(in the rows, 128 means zero)
Known rows, with every way that one mark hangs from another
bomev(nafi(mibi)): [165 118 111 104 102 129 173 131 133 127 119 122  84 106 159 145  92  61
 147 140 142 164 118 158  91 189 106 137 132 131 142 116 113 114 125 132
 155 124 105 138 137 125 136 148 140 136 141 170 115 127 178 139 119 123
 138  79 107 145  93 159 162 186  90 141 141  90]
sigo(zilir): [135 103 118 125  86 126 170 125 120 132 149 107 108 138 125 129 140 116
 137 117 170 129 117 153 106 146 131  99 131 174 118  96 119 119 125 107
 120 104 161 120 137 126 124 120  77  94 135 121 111 101 130 154  95 128
 109  86  96 139  66 173 168 150  88 157  97 100]
mibi(gegi nafi(bomev pipa(veva))): [147 164  88 120 109 105 110 160 131 134  78 106  74 101 125  30 115 146
 164 123 123 172 150 135 112 190 140 139 138 197 139 161 131 142  95  88
 197 153  65 134 165  97 175 115  92 140 120 164 163 115 161  82 116 126
  72 105  97 117  91 162 194 144  93  94 119 137]
zilir(sigo(fesez(nafi veva))): [ 82  78 136  99 158 108 159 125 118 143  92 132 150 133 114 109 113 124
 177  96 147 114 137 114 135 159 121  88 106 137 148 123 131  89 120 199
  98 105 115 155 115 143  85 124 147 116 126 126 139 134 139 108  97 125
 121 135 123 131 124 126 131 109 158 133 158 130]
fufa(veva(fesez(nafi(mibi)) fufale pipa(sigo))): [152 137 115 114 122 129  99 128 127 105 151 189 150 143 160 183 114 148
  70 142  96 100  95 145 182 125 107 172 128  57 121 138 126 182 150  80
 101 135 162 100 100 139 143 138 154 148 160  99 110 163 125 154 223 149
 122 167 179 108 153  89  34 157 139 110 145 141]
pipa(nafi(fesez mibi)): [163 130 128  88 141 134 149 131 131 122 113 116 117 130 143 116 116 140
 145 178 123 184 135 128 101 204  85 121 129 100 132 116 113 114 116 196
 164 120 137 156 124 126 119 100 153 148 144 104 109 152 184 118 133 121
 137  84  87 140 136 151 156 168 109 121 160  80]
sigo(fesez pipa(veva(fufa)) zilir(nafi(bomev))): [100 124 167 159 176 136 157 129 141 131 144  92 124 119  81 133 164  99
 114 104 134  37 129 116 112  47 121 154 130 171 116 155 123  89  62  65
  77 166 112 147 144 138 142 197 116 100 127  98 180  70 107  74  90 109
 123 154 119 174 127 115 156  84 144 126 110 140]
mibi(gegi nafi(fesez(veva) pipa(sigo))): [124 111  82 112  85 116  91 160 110 119  58 120 125 131 130  26 109 158
 177 133  85 230 171 112 164 162 142 107 124 160 112 161 128 124 151 230
 170 110  79 131 159  98 132  54 132 159 119 161 150 112 131  88 118 122
 107  94 118  68  90 134 163 111 107  94 132 119]
fesez(nafi(bomev) sigo(zilir) veva(fufa fufale)): [ 73 142 116 126 174 166 117 115 166 131 184 171 132 134 110 160 123 135
 106  72 135 137 127 150  72 125 155 142 168  89 146 105 200 160  96  28
  75 126 139  90  93 127 132 119  89  85  65 114 126 154  93 169  79 176
 122 215 157 157 184 120 133 131 153 154 143 171]
sigo(fesez(nafi(mibi)) pipa(veva)): [132 129 120  98 175 111 182 110 144 111 124  89 125 122 114 111 128 115
 157 147  98  43 130 124 143 152  72 136 118 134 137 150 108  96 101 166
 106 150  80 196 124 132 109 134 151 138 152 105 107 113 152 105 118 135
 116 146  95 184 108 121 135 133 117 110 177 121]
mibi(gegi): [146  93  86 109  75  96 134 140 121 144  96 103  89 136 154  89  87 113
 179 113 150 144 101 172 120 162 128  84 125 191 124  84 108 115 163 102
 180 103 122 139 152 116 137 125  94  99 146 160  92 140 171 150 133 125
 117  77  93 109  28 181 194 156  88 138 114 117]
fufale(veva(fesez(sigo) pipa)): [121 122 143 172 121 114 117 128 137 110 157 147 187 120 177 153 116 139
 117  99 131  50 146 113 184  75 149  99  95 129 128 119 115 156 184 105
 127 120 139  87 114 121 117 156 121 124 138 142 112 132 121 198 150 142
 154 134 140 144 111 118  66 101 157 133  89 145]
fufa(veva(fufale pipa)): [138  86 117 148  94  82 131 127 141 146 130 144 148 158 159 126  95 137
 112  75 166 101 113 190 207  85 145 136 125 112  99 113 113 136 163   7
 135 129 141  79 103 114 165 160  88 107 156 115 132 152 138 182 179  96
 118 158 159 117  94 124  86 114 106 112  87 164]
mibi(nafi(bomev fesez)): [153 180 133 123 131 134 123 160 136 148  94 125  84 129 115  61 121 138
 163 142 150 194 172 116  89 157 110 108 134 128 131 132 107  96  86 151
 198 138 105 103 142 131 152 110 126 144 110 159 148  80 143 101 114 104
 114  64 102 121 126 163 180 131 117 129 122 117]
nafi(bomev fesez mibi(gegi)): [166 198 109 110 141 149 113 141 119 147  89 101  77 125 126  84 119 110
 157 170 121 176 128 140  63 208 101 113 146 116 113 116  98 110 118 152
 201 148 111 151 176 117 143 128 126 162 148 152 125 112 198 134 134 110
 107  57 101  94 109 159 188 162 100 131 138 112]
nafi(bomev fesez(veva) mibi): [131 162 137 121 199 153 163 120 130 145 119 119 106 131 127  75  93 108
 143 141 132 179 176 127  82 176 128 122 146 103 141 118 122 116 107 184
 186 160  84 134 133 126 123 141 125 158 137 139 166 121 177 163 103  98
 104  87 117 136 145 139 162 123 107 131 123 135]
mibi(gegi nafi(bomev fesez(sigo) pipa(veva))): [133 196 102 121 110 115  78 151 102 141  80 108  99  92 108  29 158 164
 166 152  96 199 174  99 110 169 140 117 134 154 130 166 127 141 109 143
 189 147  68 129 167 102 159  65 121 171  85 166 146 106 138  87 124 139
 110 119 116 106 153 137 163 119 111  91 158 133]
pipa(sigo veva): [121  83 115 111 136  86 151 109 131 160 119 108 104 136 142 107  99 128
 147 128 140  99 132 135 152 114 166 107 122 160 155 103 130 117 153 119
 140 126 142 122 118 137 123 105 102 101 149 164 123 161 133 136 130 121
 109 121  95 129  85 156 161 125 104 161 107 115]
fesez(nafi(bomev)): [126 179 128 127 141 115 153 144 145 132 119 143  75 140 125 136 107 109
 166 115 170 156 122 124  69 187 108 106 150 149 156 108 122 131  91 113
 165 115 129 121 120 136 134 111 137 115 105 147 107 144 143 143 108 154
 100  99  95 148 140 159 187 149 115 150 157 133]
fufale(veva): [123  92 123 159 113  95 173 113 156 142 120 107 131 134 167 101  69 110
 175  98 174  97 148 158 153 117 133  95 100 164 130 101 118 112 135  89
 144 125 130 105 104 108 114 136 108  73 140 134 123 137 172 178 110 111
 107 102  87 144  69 168 159 121 116 148  82 120]
sigo(fesez pipa(veva) zilir(nafi)): [114  90 149 125 145 112 167 133 114 107 150  82 136 123  72 116 180 105
 137 131 136  38 131 121 152  61 100 135 106 187  95 151 111  88  96 149
  68 139 112 170 141 133 110 149 122 117 142  92 160  71 102  57  82 118
 136 128  96 159  94 141 144  93 130 112 136 115]
fufa(veva(fufale pipa(nafi(fesez mibi) sigo))): [163 131 128 118 129 121  99 121 125 127 120 152 159 155 138 154 121 169
  92 173  91 142 121 133 189 135 126 179 136  18  94 148 127 157 155 119
 108 144 178 117 102 128 138  99 150 167 144  80 122 169 146 122 193 120
 139 155 153  89 187  89  59 139 127 100 146 129]
fufa(veva(fufale pipa(nafi sigo))): [147  95 110 137  97  86  99 121 139 136 126 173 146 162 145 167  94 173
 109 121 133 106  95 147 202 111 161 161 142  78 114 124 133 158 165  64
 102 124 188  91  92 133 146 102 120 113 131  90 113 188 123 134 185 128
 130 173 143 101 151 119  80 135 126 123 125 150]
fesez(sigo(pipa) veva): [106 103 104 124 116 102 180  96 153 144 155 118 141 128 126  98 115 130
 168  84 127  97 147 133 166  92 147  79 117 183 132 118 120 113 169 175
 116 112 101 151 111 124 110  87 129 113 105 155 105 140 100 164 106 134
 142 149 130 147  94 135 159 105 109 136 130 145]
nafi(fesez(sigo(pipa zilir) veva(fufa)) mibi): [103 124 129 129 144 163 175  90 166 126 166  98 171 110 127 112 147 133
 117 107  77 121 159 131 119  92 141 114 135 123  83 123 138 124 136 158
  77 138 111 158 132 117 112 124 125 135 107  99 125 105 111 160 100 122
 133 161 159 151 106 104 127 118 113 122 113 117]
fesez(nafi sigo(pipa)): [120 147 116 114  84  90 161 121 159 121 144 133 123 121 117 141 149 134
 177 107 134 122 123 116 139 120  90  89 128 166 129 116 119 132 144 161
 109  95 133 159 109 123 107  67 167 122  81 149  56 146  82 148 114 168
 144 143 120 159 115 138 153 136 114 141 183 127]
fufale(veva(fesez fufa pipa(sigo(zilir(nafi))))): [118  95 176 187 123 141 104 129 132  86 154 135 181 120 162 197 140 113
  71 111 112  50 114 116 170  22 148 155 104 129 101 129 130 163 139  56
  72 125 169  84 119 120 128 205 123  92 154  88 154 125  97 138 144 128
 143 148 147 123 109  95  71 109 167 135  58 120]
zilir(nafi): [139  92 134 113 100 103 162 139 122 136 125 123 104 137 145 118 124  94
 163 108 176 153 105 149 123 113 108 110 109 169 131 107 103  99 124 130
 153 106 143 129 117 131 130 137 146  97 131 150 126 140 141 113 120 116
 143  89  98 143  77 163 159 157 112 140 110 109]
fufa(veva(fesez(nafi(pipa)))): [118 120 118 133  83  93 173 142 124 121 122 146 161 138 161 124 121 141
 127  99 155 160 135 126 180 117  95 110 101 193 145 129 122 152 121 109
 127 131 123  98 107 117 171 122 159 119 166 103 129 140 132 175 193 154
  89 113 150 128 141 131 128 105 115 102 151 120]
bomev(nafi(fesez(veva) mibi pipa(sigo(zilir)))): [136 132 120 124 109 159 147 113  95  90 122 112 123 107 101 136 148  94
 120 166  87 214 170  97 105 162 146 149 141 103 110 166 162 143 118 252
 111 132  93 137 148 116 116  92 123 181 118 120 167 101 111 117  76 143
 126  96 132 103 184 115 118 118 111 108 154  86]

Rows
[126 182 143 119 176 133 166 127 107 118 117 109  89 107  99 105 127 116
 143 159 124 118 163 106  93 194 108 149 143 117 166 157 129 120  62 157
 139 168  76 166 135 121 123 120 146 165 131 116 141 118 165 102 102 140
  90 135  92 157 166 117 141 122 122 105 185 129]  sigo(fesez(nafi(bomev mibi pipa(veva))))
[138 169  88  68 101 176 105 143 108  83 170 146 118  91 130 164 164 125
 119 166  80 141  91 135  54 214  81 120 134 144 121 113 135 176 125 147
 101  96 162 146 162 137 116 103 140 140 118 115  64 124 137 131 143 213
 133 112 127 134  97 157 133 203 124 131 182  89]  veva(fesez(nafi(mibi(gegi)) sigo(zilir)))
[163 151 111  89 111 136  70 151 108  85 113 158 109 118 169 160 129 125
 108 167  72 119  79 121 118 196  95 145 137 103 125 125 110 171 156 164
 155 105 137 156 158 132 125 132 152 168 158 139  67 161 147 123 183 165
 121 107 136  95  98 125  96 184 128 114 167 120]  veva(fesez(nafi(mibi(gegi))) pipa(sigo))
[108  92 128 104 153 104 166 139 120 127  90 125 135 131 140 106  77  82
 160  97 140 191 161 139 141 124 120 114 123 120 132 132 130 110 124 184
 159 135  67 111 117 127 138 147 119 138 149 159 168 130 160 157 100 119
 139  88 121 134 140 141 160  99 118 118 134 115]  bomev(nafi(fesez(veva)))
[ 99  49 169 148 119 100 147 119 110 165  83  78 161 114 135 109 160 116
 136  98 154 119 134 118 178  71 146 131  85 179 139 148 129  83 123 100
  99 145 111 144 120 121 122 169 151 108 144 118 177 129 135  74 125  83
 140 167 139 131 113  95 107  82 152 109 101 118]  zilir(nafi(pipa(veva(fufa))) sigo(fesez))
[108  63 128 133 160 134  81 126 130 122 169 128 158 144 133 173 149 129
  35 132 124  69  90 169 152  16 138 178 112 141 140 119 169 142 130  32
  75 142 174  98 104 152 146 174 100  83 164 103 156 150  92 106 145 125
 142 185 142 126 117 116 104 117 155 148  75 126]  pipa(sigo(zilir(nafi)) veva(fesez fufa fufale))
[169 172  90 136  65 125  97 170 126 130  76 116  65 118 120  44 118 138
 177 131 142 211 139 139  92 205 124 110 134 192 125 154 106 127 102 119
 211 128  85 129 178  98 166  98 123 137 103 171 135  92 149  91 119 125
  88  74  99  99  94 169 203 160  90 106 122 127]  mibi(gegi nafi(bomev pipa))
[143 102 123 149  99 102  91 129 115 136 136 168 180 170 161 161 104 158
  73 121 136  72  97 163 233  46 151 141 111 111 114 127 111 150 183  68
 121 134 173  76 108 137 157 145 104 123 189 123 128 144 108 169 218 108
 138 138 182  97 126 111  47  99 129 124  91 161]  fufa(veva(fesez fufale pipa(sigo)))
[144 189 144 134 136 154 102 128 122 126 134 133  96 137  73 154 166 159
 119 194 124 160 146  85  58 170 130 126 159  97 127 127 141 139  95 205
 125 110 190 121 143 144 121  62 119 147 102 110 127 129 106  88  91 151
 115  79  90 118 215 151 162 125 131 160 159  95]  pipa(nafi(bomev fesez) sigo(zilir))
[148 162  93  92 182 132 114 144 140 117 103 114  58 103 132  99  86 137
 149 176  95 131 112 135  60 241 124 165 162 132 156 137 128 152  94  95
 188 157 112 158 156 115 143 135 114 135 140 121 126 178 223 100 135 144
  85 115  73 146 137 172 192 198  95 121 156 118]  pipa(nafi(bomev mibi(gegi)) veva)
[153 161 153 142 160 165 102 127 138 123 106 138 103 127 141 179 104 146
 104 159  99  83 111  95  99 170 150 168 161  50 159 124 108 119 117 129
 129 133 159 152 140 141 125 154 147 151 124 110 106 130 147  76 149 115
 140 145 126 144 167  94 103 150 137 140 140 122]  veva(fufa pipa(nafi(bomev mibi) sigo(fesez)))
[140 155 168 164  72 120 134 126 107 152  93 111  99 126 104 138 187 109
 152 134 187 199 129  84  92 130 133 114 117 176 131 144 118 110 109 165
 166 127 145 129 144 123 122 110 172 138  97 157 168 123 106  91 117  99
 116  89 121  97 168 134 133 119 141 126 113 129]  zilir(nafi(bomev pipa) sigo)
[112  82 113 141 106 140 117 111  95 122 158 123 151 168  77 112 140 144
 115 128 145 103 142 151 171  91 158 122 125 124 118 143 164 110 148 184
  68  97 132 125 117 129  94  77  66 128 129 102 148  82  74 129  73 121
 138 155 141  97 130 113 110  81 134 124 120 127]  nafi(pipa(sigo(fesez(veva(fufale)) zilir)))
[142 200 155 125 150 155 153 118 142 128  87 121  96 123  73 139 174 117
 153 165 124  89 116  86  92 180  74 122 132 119 127 147  97  93  89 213
 119 139 120 195 145 143  92 116 184 152 110 127 113  86 115  82 108 116
 109 108 123 130 174 112 127 132 159 125 187 123]  zilir(sigo(fesez(nafi(bomev mibi)) pipa))
[ 96 136 149 156 185 123  90 120 154 151 136 150 180 144 143 125 105 155
 101  74 128 133 156 139 158  62 170 139 162  43 119 122 153 138 149  62
 137 148  98  85 100 118 140 160  93 135 111 138 152 156 100 191 120 102
 155 199 194 122 174  90  73  69 147 127 101 192]  nafi(bomev fesez(sigo veva(fufa fufale pipa)))
[141 113 138 141  57 137 139 105  84 125 136  99 126 137  80 133 174 136
 139 147 151 114 136 116 142 121 144  88 118 164 121 129 132  99 132 206
  88  93 166 147 141 135 102  65  92 136 121 117 119  59  85  98  89 134
 138  94 122 109  95 133 141 102 114 143 127  87]  nafi(pipa(sigo(fesez zilir)))
[101  92 115 123 117 136 134 112 143 107 200 129 149 139  77 141 180 126
 117 107 131 103 107 142 148  49 127 135 124 141  87 142 159 133 143 128
  60 112 132 135 110 126 103  92 125 111  87 113 130 115  49 116  82 147
 161 185 152 141 132 120 114 113 140 123 127 154]  fesez(sigo(pipa zilir(nafi)) veva(fufale))
[112  61 119 150 133 132 106 107 154 121 150 145 154 154 142 151  98 142
  80  73 127  82 114 173 177  65 195 155 152  92 102  98 157 150 160  39
  79 110 149  84 110 124 134 165  49  91 129 107 134 151  80 169 104 104
 122 195 160 107  94  95  81 118 132 147  57 161]  fesez(veva(fufa fufale pipa(sigo(zilir))))
[146 154 147 162 149 129  48 139 153 134 107 150 131 162 128 177 118 180
  80 139 131 133 122 118 149  97 143 165 164  34 131 131 132 137 139  95
 150 127 169  99 112 135 151 133 117 143 119 109 123 177  98 124 138 112
 139 165 154 100 215  95  89 106 155 130 123 141]  veva(fufa fufale pipa(nafi(bomev fesez) sigo))
[159 152 143 110 116 131 105 135 117  88 133 157 119 127 162 180 129 129
 100 163  96 106  96  96 130 167  97 142 135  84 141 128 109 169 143 181
 131 103 141 141 134 142 122 135 163 165 154 132  77 153 120 140 174 154
 128 109 134 127 132 110  75 168 137 122 150 117]  veva(fesez(nafi(mibi)) pipa(sigo))
[133 105 170 117 101 112 136 139 101 159  76 110 140 134 119 123 180 106
 158 144 163 191 129 109 134 108  99  89  79 143 108 124 103  86 140 185
 150 111 151 130 129 139 115 118 167 133 133 146 154 121 128  98 132  94
 153  74 119  97 133 134 118 113 148 132 126  98]  zilir(nafi(fesez) sigo)
[164 223 112 120 119 148 115 117 136 143 117 103  89 108 100  97 166 132
 157 176  81 145 136 106  85 165  99 103 145 127  92 136  93 121 140 195
 175 144 114 184 172 114 123  89 155 180 101 161  88 104 141 128 129 131
 131  92 131 111 132 136 161 142 104 117 170 126]  nafi(bomev fesez(sigo(pipa)) mibi(gegi))
[104 109 153 192 126 140 114 120 143 112 179 145 207 109 170 178 141 135
  79  78 116  40 132 130 158  53 159 120 101 132 107 106 135 167 156  20
  76 118 152  71 120 117 132 187  96  92 132 100 114 116 108 196 143 143
 149 173 156 154  93 105  65 104 159 138  66 134]  fufale(veva(fesez(sigo(zilir)) fufa pipa))
[125  83 106  86 159 185 103 146  88  87 145 112 119 131  99 102 135  99
 139 142 108 123  85 187 108 154 101 162 124 112  89 139 146 113 117 117
  82 127 112 164 140 125  93 163 106 128 145  94 153  87 161  73  97 127
 149 141 125 107  78 139 125 166 127 110 122 119]  sigo(fesez(veva(fufale)) zilir(nafi(mibi(gegi))))
[ 78 135 131 141 189 122  96 127 168 122 145 184 145 130 151 155  94 149
 110  49 129 127 119 147 135 108 158 154 168  58 146 118 174 166 127  22
 117 127 103  92  94 118 145 154 109 109  78 138 122 192  87 179 115 150
 131 238 176 146 181  81  76 114 155 132 136 202]  fesez(nafi(bomev) sigo veva(fufa fufale pipa))
[106  60 146 156 111  97 125 138 121 153 103 107 175 114 167 134 157 126
  85 100 146 131 129 111 178  51 141 142  74 203 146 138 129 118 137  86
 132 138 118 116 134 125 152 189 158 107 170 119 186 160 117 120 170  92
 123 151 144 127 121 103 108  95 156 117  88 129]  zilir(nafi(pipa(veva(fesez fufa))) sigo)
[170 133 130 128  73 140 142 118  91 117 112 103  97 118 116 154 130  92
 147 175 116 152 135 111 132 167 121 135 128 117 144 154 130  96 132 235
 127 114 110 175 141 133 113 101 160 178 127 161 111  79 133  83 111 119
 166  84 118 120 133 111 137 136 128 115 162  80]  bomev(nafi(mibi pipa(sigo(fesez))))
[ 86 157 121 109 187 161 167 112 167 138 153 159 105  95 158 137  81 118
 138  88  94 164 138 124  52 182 143 135 171 101 178 102 163 142  99  84
 126 145 109 136 110 121 124 132 156 107  81 149 102 170 147 164 119 158
 122 182 144 172 152 118 156 162 125 152 155 150]  fesez(nafi(bomev mibi) sigo veva(fufa))
[118 142 172 147 151 140 117 129 109  95 149 152  99 130  89 153 150 111
 117 118 127 127 132  80  89 117 187 150 161 116 110 148 143 163 109 148
 107 129 139 107 152 137 112 141 116 141  87 125 170 125  80  96  82 135
 122 122 126 120 167 118 103 118 132 148 107 152]  fesez(veva(pipa(sigo(zilir(nafi(bomev))))))
[126 141 133 138  62  98 140 116 107 149 135 104 160 127 123 103 161 146
 157 130 145 197 172 106 153 121 125  65 103 159 120 123 118 114 163 203
 157 106 129 124 124 112 123  56 136 158 107 155  97 116 105 167 124 137
 158 112 131 111 124 131 128  93 112 120 144 104]  nafi(fesez(sigo) pipa)
[100 129 110 127 197 140  76 138 172 150 171 160 165 132 146 168 116 183
  59 122 127  79 108 144 132  80 136 165 148 116 191 118 163 150 123  29
 134 150 148  83  96 148 162 158 111 102 138 119 125 191 119 141 172 155
 148 208 149 164 198 127 124 115 160 136 131 160]  pipa(nafi(bomev) veva(fesez(sigo) fufa fufale))
[151 107 148 110 100 138 158 114 114 148 112 110  97 115 145 142 160  97
 151 148 140 170 100 123 100 161 103 126 100 149 118 113 110 106 134 155
 141 121 159 157 138 130  95 138 183 125 127 148 131 141 150  85 138  96
 140  87 103 123  93 132 120 185 125 138 117 105]  zilir(nafi(mibi) sigo)
[111 142 168 117 192 170 152 118  96 144 103 123 109 119  95 115 139  99
 152 142 137 139 137 101  76 156 131 135 117 109 141 142 127  83  97 203
 131 151 106 165 144 155  84 163 176 154 116 137 184  96 156  56 110  96
 132 107 118 130 158 122 118 130 164 131 127 141]  zilir(nafi(bomev mibi) sigo(fesez(veva)))
[117 191 109 101 200 156  92 122 142 110 176 162 120 111 119 155 143 147
  75 164 102 101 113 131  88 151  95 160 145  77 180 126 156 174 106  92
 139 162 120 123 103 149 128 121 138 142 128 134 117 172 121 158 157 174
 132 179 143 160 203 125 106 159 152 130 177 150]  pipa(veva(fesez(nafi(bomev mibi) sigo) fufale))
[106  78 125 166 135 113 152 133 169 147 137 117 180 139 205 126  55 113
 111  81 159  58 135 169 167  60 123 107 100 177 149  87 118 116 147  33
 137 134 136  77 101 117 150 202 111  62 183 123 134 130 169 201 161 103
 125 121 122 145  60 137 145  98 139 142  60 125]  fufale(veva(fesez fufa))
[136  87 127 143 107  95 104 113 105 151 116 142 169 174 127 143 108 161
 116 112 143  54 116 163 235  61 153 128 108  76 112 124 109 110 161  76
  89 127 172 115 109 135 133 128  99 123 155 111 119 101 123 132 175 100
 151 153 167  98 115 105  62  89 136 123  95 157]  fufa(veva(fufale pipa(sigo(fesez))))
[127 184 161 133 119 168 113 141  94 113 190 158 119 110  87 179 202 120
  96 149 141 138 113  95  52 107 119 116 131 164 138 123 136 152 103 150
 115 119 167  99 153 158 120 132 143 130  98 141 138  85  72 105 127 167
 151  96 134 148 162 154 127 135 147 153 132 118]  veva(fesez(sigo(zilir(nafi(bomev)))))
